Each row was made from one small tree. The marks that hang from a mark follow it in brackets, in the order of their numbers. Every link used is in the known rows. Write each row's tree.
Known rows:
J37[J448 J750]: [ 15.3  -6.9   0.1  18.4   4.7 -25.3  15.6 -37.4  -3.5  -8.7  11.9  17.3
  11.2   9.7  39.1   6.3 -15.8  13.4   6.0   4.5  -6.2  36.4   0.5  21.6
  10.1 -14.0  23.0   8.1]
J750[J448 J931[J343[J150 J929]]]: [ 22.3  13.6   3.8  17.8  27.7 -24.5  22.0 -22.1  11.2   8.7 -12.9   9.3
  12.8 -19.1  44.7   3.5  -8.0  13.2   1.1  11.6 -11.6  12.5  10.4  17.1
  -1.4  -0.7  29.8 -21.2]
J750[J931[J343]]: [  9.7  11.7  -3.2  11.6   2.6 -17.7  19.7 -18.7   2.5   2.2   7.8   1.5
  12.4  -0.8  22.7  -4.3 -13.6  11.5   6.0   5.5   0.3  33.6  11.9  13.5
  10.4  -3.2  26.9  -4.8]
J37[J448 J750[J931[J343]] J953[J929[J150]]]: [ 12.5   3.8  -8.5  16.2  29.4 -23.4   7.6 -40.9  -8.5 -16.6  10.2  -0.6
  14.2 -14.8  60.3   4.9  -3.7  33.3  -1.1  28.8 -29.8  42.4   4.7  22.7
   3.5 -26.9  29.1   0.8]
J150[J448]: [  3.7  -0.5  10.7  11.4  -8.7 -25.2  19.6 -29.5   4.8  -3.2  -1.1  25.9
  12.4  12.7  28.6  -1.0 -11.4  -0.6   4.3   9.1  -3.2  22.1   0.0  15.6
   9.6  -5.0  30.3   8.6]
J931[J343 J750[J448]]: [ 24.1  -6.7   1.9   9.7   2.5 -39.4  17.8  -0.2   8.3  -6.1 -20.1  16.1
   6.5   3.2  43.2  -5.8  -8.8   1.0   2.0  13.7  -1.5  38.9   6.2  26.3
  10.5  -2.7  28.2   4.9]
J343[J705[J587] J929[J150]]: [ -3.1  13.6  -1.3  21.3  51.8  -7.4  15.3 -15.3   6.5   0.9   8.6  21.1
  17.3 -33.3  53.4   3.1  -5.0  -8.1  -6.6  19.7 -11.9   9.6   0.4  27.3
   9.7 -23.4  18.8 -11.1]
J793[J931[J343]]: [ 17.8  -4.0   5.1   3.7  50.6 -25.1  20.4 -26.8  -1.9   6.5   4.6   4.9
  14.3  -1.4  37.9  -2.5 -10.8  13.3   1.7   1.8   7.1  38.4  12.0  15.2
  14.5  -8.1  22.9   9.0]
J793[J931[J343[J150 J929] J750[J891]]]: [ 35.1  -2.8  11.0   8.9  49.0 -42.3  13.6 -19.9   5.8  20.5 -14.7   7.4
  28.3 -17.4  57.2   9.7  -6.0   2.8  -2.6  15.4 -12.3  39.6   6.5  23.3
  13.2 -17.1  26.6  -8.5]
J750[J448 J891 J931[J343[J150[J929] J705]]]: [ 29.1   4.3   1.1  26.6  31.4 -27.3  22.3  -5.6  -0.3   8.6 -10.8  17.1
  17.9 -18.8  52.2  13.8  -7.8   5.9  -1.1  19.6 -41.6  30.6  12.0  11.5
  -4.5  17.1  25.9 -22.2]
J705[J587]: [  0.7   6.9 -11.7  12.4  30.4 -12.6  19.3 -12.9  -5.7  -0.6  14.6  14.6
   5.7  -0.9  18.0  -4.8 -13.4   0.0   0.1   7.3   6.3  20.6   0.8  20.4
  12.5  -8.4  28.2   7.3]
J37[J750 J953[J929]]: [ -1.9  -7.3  -8.9  11.7  41.9 -23.6  16.4 -22.5  -5.4  -6.4   6.4  12.8
  13.3  -8.8  33.9  15.0   1.7  10.6   4.9  16.0  -6.6  39.4  -5.7  18.5
  14.9 -26.1  29.6   7.2]
J793[J931[J343[J705] J750[J448 J891]]]: [ 33.6 -18.8   5.9  13.7  45.1 -42.7  20.8   8.6  -0.6   4.4 -16.2  15.2
  15.5  -2.2  59.2   5.7  -6.5   3.0  -1.3  15.2 -19.7  48.8  10.3  13.5
   6.2   3.0  27.7   1.0]
J953[J37[J448 J750]]: [ 24.2  -8.3  -9.9  12.2  12.2 -18.2  17.7 -55.0  -3.3 -17.6  13.1  17.6
  16.8  14.7  32.0   7.8 -10.9  -0.8   3.2   3.4 -20.4  27.5   5.3  21.7
  12.7 -16.0  27.0  11.4]
J891[J750]: [ -0.9  -1.9  -1.1   7.1 -42.8 -13.4  21.4  -2.2   2.6  -2.5   2.7  17.2
   8.3   9.1  20.7   4.9  -9.1  -3.9   5.9   8.1  22.8  28.3   0.5  14.8
  19.1  -5.0  24.8   7.3]
J343[J150 J705]: [ 15.0   5.5   9.7  10.4  12.7 -16.5  13.9 -17.6  -5.5   8.3   0.1  30.8
  19.0 -22.7  44.2  28.8  -8.7  -4.6   3.8  13.2  -9.4  16.5   4.8  22.1
  11.4  -0.5  16.7  -7.7]
J587[J343[J705 J929]]: [  5.9  11.9   9.2  17.5  44.6  -5.8  21.0 -14.4   7.8  12.3   5.5  13.1
  26.2 -28.4  46.7  16.0  -3.7 -22.0   2.4  12.2 -15.5  18.5   5.3  23.0
  12.8 -17.7  25.1 -17.5]
J931[J343[J150 J705] J750[J448]]: [ 36.0  -3.2   9.9  10.0  15.3 -37.5  14.2  -1.0   5.0  -1.2 -28.9  26.7
  14.2 -22.7  66.1  15.9  -5.3  -5.2  -0.5  23.8 -11.1  32.4   8.4  32.7
   8.7   3.0  20.4  -6.8]
J343[J705]: [  2.2   0.6   3.5  13.2  10.4 -15.2  19.4  -9.8  -2.6   1.3   8.4  24.5
  17.4  -7.3  34.2  12.2  -8.6  -6.6   5.2   5.6  -5.8  26.4   3.1  17.0
  13.4  -3.9  19.8  -0.7]
J37[J750[J448 J891] J953]: [ 19.2 -23.8  -8.5  25.8  13.8 -32.5  17.4   2.7  -5.9  -4.5  -3.2  28.5
   1.8  10.9  35.2  20.4  -5.5  18.6   4.7  20.8 -13.8  44.4  -1.3   3.8
   2.2  -4.5  35.1  11.4]
J929[J150[J448]]: [  6.1   2.9  13.3  13.2 -16.9 -20.8  10.1 -27.1   5.1  -7.4   0.8  32.1
   6.0   4.1  36.8   3.8 -12.9   7.5   1.4  20.4 -10.1  12.3   4.9  14.4
   6.4 -10.5  24.7  10.9]
J750[J448 J891]: [ 14.8 -12.4  -4.1  21.8  -1.0 -29.1  19.7  10.2  -2.2   5.7  -0.3  26.3
   1.8  20.0  20.6   5.3 -12.4   8.8   5.8   5.4 -20.0  23.7   2.6   3.8
  -0.4  12.7  33.4   4.5]
J931[J343[J150] J750[J448 J891]]: [ 41.6  -7.9   3.7  12.9  -1.8 -45.4  10.5   7.1   2.2   6.4 -25.9  22.5
   8.6  -1.9  48.7  11.9  -9.9   4.6   1.0  22.0 -17.6  38.2   6.4  24.7
   5.3   7.6  28.5  -1.4]
J750[J448 J891 J931[J343[J150 J705[J587]]]]: [ 32.5   4.2  -9.0  24.6  35.6 -22.7  19.8   8.1  -5.7   7.3  -7.7  14.7
   6.5 -14.8  46.5   8.6 -11.3  10.6  -1.7  21.6 -27.7  27.8  12.6  12.6
  -6.4  21.0  29.8 -17.3]
J750[J448 J891 J931[J343[J150 J705 J929]]]: [ 28.6   5.8   2.0  27.0  30.7 -27.8  21.0  -2.0   6.3  15.5 -14.1  14.0
  18.4 -20.5  55.1  11.5  -6.3   7.3   0.5  16.4 -34.6  24.5   9.8  13.0
  -5.1  10.4  28.7 -29.2]
J37[J448 J953]: [  7.4  -1.9  -1.9  11.6  -7.0 -22.4  12.0 -31.4 -17.3  -6.6  15.4  19.2
  17.6   8.7  39.9   5.4  -9.1  17.2  -0.2  16.3 -15.8  32.9  -1.4  18.6
   7.2 -14.7  32.7  14.6]

Write each row's tree:
[ 19.1  12.1  21.9  15.5  44.4 -11.4  19.4 -36.4   1.4   7.1  -7.3  28.9
  28.7 -35.5  61.3  28.9  -4.2 -24.1  -2.6  28.2 -32.4  15.9   7.0  26.2
   8.0  -5.8  23.8 -13.7]	J587[J343[J150[J448 J929] J705]]
[ 11.0  11.7  10.0  17.8  58.3 -17.8  21.6 -41.3  -1.8  -1.0  -6.3  32.4
  25.3 -34.1  61.5  13.5  -4.4 -17.7  -9.3  27.2 -23.8  15.1  -1.6  31.7
   7.3  -5.5  21.1  -8.9]	J343[J150[J448 J929] J705[J587]]
[  4.3  11.3   7.9  13.8 -36.0 -16.2  19.6 -21.6  20.0  -5.7 -10.0   7.0
  14.6  -8.0  47.9  -7.9  -5.8   3.3  -0.9  24.2   9.7  26.8   6.4  17.5
  11.1 -14.4  27.8  -9.2]	J891[J750[J931[J343[J929[J150[J448]]]]]]
[ -0.5   4.6  -3.9   9.1  13.4 -19.6   5.3 -33.0 -17.1  -9.9  15.9  15.3
  15.9  -5.7  48.5   4.9  -3.0  21.4  -3.1  23.8 -32.8  20.7  -2.6  22.6
   4.1 -22.6  31.0  10.5]	J37[J448 J953[J929[J150]]]
[ 14.4  10.0  -1.3  12.2  40.8 -11.2  15.5 -14.1  -9.7   5.6   3.3  27.4
  14.0 -28.7  44.4  20.1  -9.4  -6.8  -2.3  17.3  -5.2  14.2   3.4  26.9
  10.2  -1.8  18.9  -6.5]	J343[J150 J705[J587]]
[ 10.5  -9.5 -13.4  26.5  25.2 -26.6  13.4   0.6  -5.4  -7.2   2.4  15.9
   0.3  -4.3  37.5  19.7  -1.4  28.8   3.3  29.6 -39.0  28.6   2.0  -1.9
  -6.2 -11.3  38.9  -3.0]	J37[J750[J448 J891 J931] J953[J929[J150]]]
[ 24.9 -18.9   3.9  14.0  21.7 -41.8  20.6   6.0  -2.2   6.7  -7.2  19.5
   8.8  14.3  33.5   7.4 -10.8   7.5   2.4  10.0 -16.7  31.5   5.3   1.7
   3.4  -1.9  36.5   5.9]	J793[J931[J750[J448 J891]]]
[ -2.6  10.4   9.8  19.6  23.9 -12.5  14.1 -18.5  10.6   4.2   4.7  25.5
  21.8 -26.8  52.7  11.5  -4.1  -6.5  -0.5  15.2 -15.8  11.2   2.1  22.3
  10.9 -22.2  16.4 -11.8]	J343[J705 J929[J150]]
[ 12.9  12.7  10.1  10.2 -27.8 -20.2  22.5 -27.8  16.8   2.7 -16.0   7.4
  20.6 -13.6  47.6   1.4  -4.9  -1.0   0.3  20.8  12.8  26.6   4.5  21.6
  12.2  -8.1  28.5 -15.2]	J891[J750[J931[J343[J150[J448] J929]]]]
[ 13.9   5.7 -14.8  12.6  27.2 -12.3  12.7 -56.7  -3.9 -20.3  17.6   5.6
  14.7  -1.8  35.0   6.6  -5.8   9.0   1.3  13.1 -46.2  11.4   7.9  17.4
   4.6 -23.8  30.0  -3.1]	J953[J37[J448 J750[J931]] J929[J150]]
[ 20.5  -0.6  14.2  20.4   7.0 -39.4   8.9  -8.5  17.3   1.3 -22.6  21.2
  28.0 -17.8  75.6  -0.6  -2.6 -11.7  -4.9  30.8 -28.5  43.5   2.7  31.8
  11.3 -17.7  22.9  -9.6]	J931[J343[J705 J929[J150[J448]]] J750[J891]]
[ 18.7  -6.0 -19.6  20.4  33.1 -18.5  17.0 -21.2   2.2 -13.1   4.1  13.2
   3.4   3.4  24.7  12.7  -2.6   7.3   3.4  15.4 -49.0  10.7   9.2   3.2
  -1.8  -8.0  35.2  -5.7]	J953[J37[J750[J448 J891 J931]] J929[J150]]
[ 22.1  -3.6  -4.9  25.5   9.7 -26.1  23.0  11.9  -0.2   4.2  -4.1  12.4
   9.1   2.0  39.4   2.6 -10.7  10.9   4.1  11.7 -29.2  37.1  12.5   4.8
  -3.5  18.8  30.4 -13.2]	J750[J448 J891 J931[J343[J705]]]
[ 11.9   9.2  -1.4  20.2  26.3 -24.2  26.2 -16.9  14.0   3.2  -6.7   3.5
  11.3  -6.9  37.0 -10.6  -8.2  11.4   2.2   6.2  -9.3  20.6   8.8  14.1
   0.5  -3.0  32.3 -16.7]	J750[J448 J931[J343[J929]]]
[  5.5 -11.3  -7.2  17.5  39.3 -25.1  13.0 -13.4  -2.6 -13.9  -3.3  24.3
  -1.2 -11.2  46.4  17.0   2.1  21.3   1.5  27.7 -18.1  23.4  -1.8  13.6
   2.8 -20.0  30.3   8.9]	J37[J750[J448] J953[J929[J150]]]
[ 29.4 -13.2   0.8  18.3   6.4 -41.9  17.0  19.6   3.7  -0.9 -20.9  21.2
  13.8  -0.5  55.2   3.4  -6.2  -5.4   1.1  19.0 -22.3  50.6   5.8  22.8
   7.5   7.5  26.3  -1.7]	J931[J343[J705] J750[J448 J891]]
[ 14.0  -3.2  -7.3  25.7 -12.3 -25.5  22.9  10.4  -2.5   6.5   5.0  16.8
   2.2  18.5  13.6   4.6 -14.9  15.4   7.4   6.5 -26.4  20.4   7.5  -7.1
  -6.4  13.8  39.2  -7.8]	J750[J448 J891 J931]
[ 24.0  -6.7   1.0  20.2  15.9 -45.7  17.7   3.9  15.4   6.4 -22.7  11.6
  17.1   0.3  50.0  -8.4  -4.9  -3.5  -0.4  13.8 -18.3  42.2   1.0  26.0
   7.9  -7.4  32.2  -7.6]	J931[J343[J929] J750[J448 J891]]
[ 18.6  15.5  10.7  11.2  40.3  -8.8  16.2 -31.9  -2.4  13.1   4.1  19.1
  20.1 -28.2  37.1  26.2  -8.8 -13.4   0.7  19.0 -20.2  12.4   8.5  23.3
  11.0 -10.1  24.9  -9.0]	J587[J343[J150[J929]]]
[ 18.5  14.3  23.3  16.2  40.6 -12.6  17.3 -32.3   8.7  14.4 -10.9  25.0
  29.7 -37.2  64.3  26.0  -2.7 -22.5  -0.7  24.9 -22.2   8.3   5.0  27.9
   7.5 -13.2  26.5 -20.6]	J587[J343[J150[J448] J705 J929]]
[ 17.8   2.8  -5.0  26.7  18.4 -29.4  23.6  -1.1  10.1  10.6  -5.6   4.3
  12.2   2.4  34.2  -7.7  -9.4  12.8   2.7   7.5 -24.3  30.3   8.2   7.2
  -3.3   5.1  35.6 -17.7]	J750[J448 J891 J931[J343[J929]]]
[  8.2  13.9  16.2  16.7  22.4 -10.8  13.0 -29.6  13.6   5.4   0.4  19.2
  16.9 -18.5  47.1   8.8  -7.4 -10.1  -0.4  24.0 -17.3   7.1   6.4  20.5
   7.0 -23.6  30.4  -6.8]	J587[J343[J929[J150[J448]]]]
[ 23.1  -4.4   0.8   5.6  67.7 -30.3  20.4 -10.3  -2.1  -0.5  -4.8   6.0
  18.9 -18.4  57.1  -2.0  -6.8  -4.1  -5.3  16.1   2.3  46.2   8.9  26.9
  16.8 -14.1  23.4   3.9]	J793[J931[J343[J705[J587]] J750]]
[ 18.5  14.8  13.8  14.2  49.4  -6.0  18.1 -25.1  -3.7  11.3   2.1  23.7
  26.8 -39.9  52.3  33.6  -5.0 -21.8  -0.5  22.5 -28.0  16.6   8.9  25.4
  11.4  -7.4  20.1 -15.5]	J587[J343[J150[J929] J705]]
[ 17.2  17.3   5.3  14.5  61.4  -9.4  19.1 -36.6  -2.9   4.2   1.0  19.1
  16.3 -26.5  44.0  11.0  -9.1 -16.3  -7.0  27.7 -16.8  11.4   4.3  28.8
   7.4  -9.7  31.4  -4.9]	J705[J587[J343[J150[J448 J929]]]]
[ 18.1   0.6   3.3   9.6  86.1 -30.6  22.6 -17.9   7.6   5.1  -8.2   2.2
  27.4 -29.1  65.9  -6.5  -2.2  -9.3  -7.9  15.7  -1.0  41.5   5.0  31.0
  17.0 -25.0  24.2  -7.7]	J793[J931[J343[J705[J587] J929] J750]]
[ 14.7  -1.6 -12.3   9.5  34.9 -15.4  10.4 -57.0  -3.2 -21.0  13.4  13.0
  14.3  -0.7  41.2   6.6  -3.6   3.5   0.1  12.0 -40.1  14.7   4.4  26.1
   9.8 -24.8  24.9   6.5]	J953[J37[J448 J750] J929[J150]]
[ -2.4  12.0   7.0  22.4  46.1 -13.3  16.6 -27.2  10.7  -3.5  -0.7  26.8
  18.8 -28.2  62.1  -2.1  -4.1 -10.8  -8.5  26.0 -17.1   9.4  -1.6  27.9
   6.5 -22.0  23.0  -9.3]	J343[J705[J587] J929[J150[J448]]]
[  7.0  17.4   3.4  18.5  48.8  -5.7  15.2 -26.2   9.0   1.8   4.3  15.2
  10.9 -21.8  45.3  -1.0  -8.7 -11.0  -6.6  27.7 -11.1   6.6   3.8  25.6
   6.1 -22.9  33.0  -4.9]	J705[J587[J343[J929[J150[J448]]]]]
[ 20.3 -12.9   7.4   8.5  28.7 -37.8  22.6  -5.5   0.4   0.5  -8.0  18.8
   8.2   6.8  35.4   5.4  -9.9   6.1   1.8   8.8  -4.6  23.6   5.8   7.1
   6.1  -8.3  34.1   7.6]	J793[J931[J750[J448]]]
[ 11.0  -5.1 -16.2  18.7  37.6 -27.9  15.7 -12.6  -5.7  -0.1   4.7  -2.9
  15.8  -7.1  35.7   9.4  -0.5  20.7   4.8  19.8 -21.6  56.9   1.9  11.9
   9.0 -15.3  34.3  -3.9]	J37[J750[J891 J931[J343]] J953[J929]]
[ 40.2  -9.0  10.8  12.8  55.3 -46.7  16.9 -10.7   7.9  17.1 -24.1  12.2
  19.9 -14.0  62.2   8.0  -5.0   6.6  -3.6  16.8 -16.8  33.3   7.6  19.9
   5.2  -8.1  30.7  -9.0]	J793[J931[J343[J150 J929] J750[J448 J891]]]
[ 23.9  12.4   7.5  20.6   9.1 -29.9  16.0 -27.7  10.1  16.9  -9.5   8.3
  25.1  -9.2  44.1   2.9  -9.3   7.6   0.9  16.8 -24.5  29.0   6.3  16.2
   2.5  -2.3  32.3 -19.9]	J750[J891 J931[J343[J150[J448] J929]]]
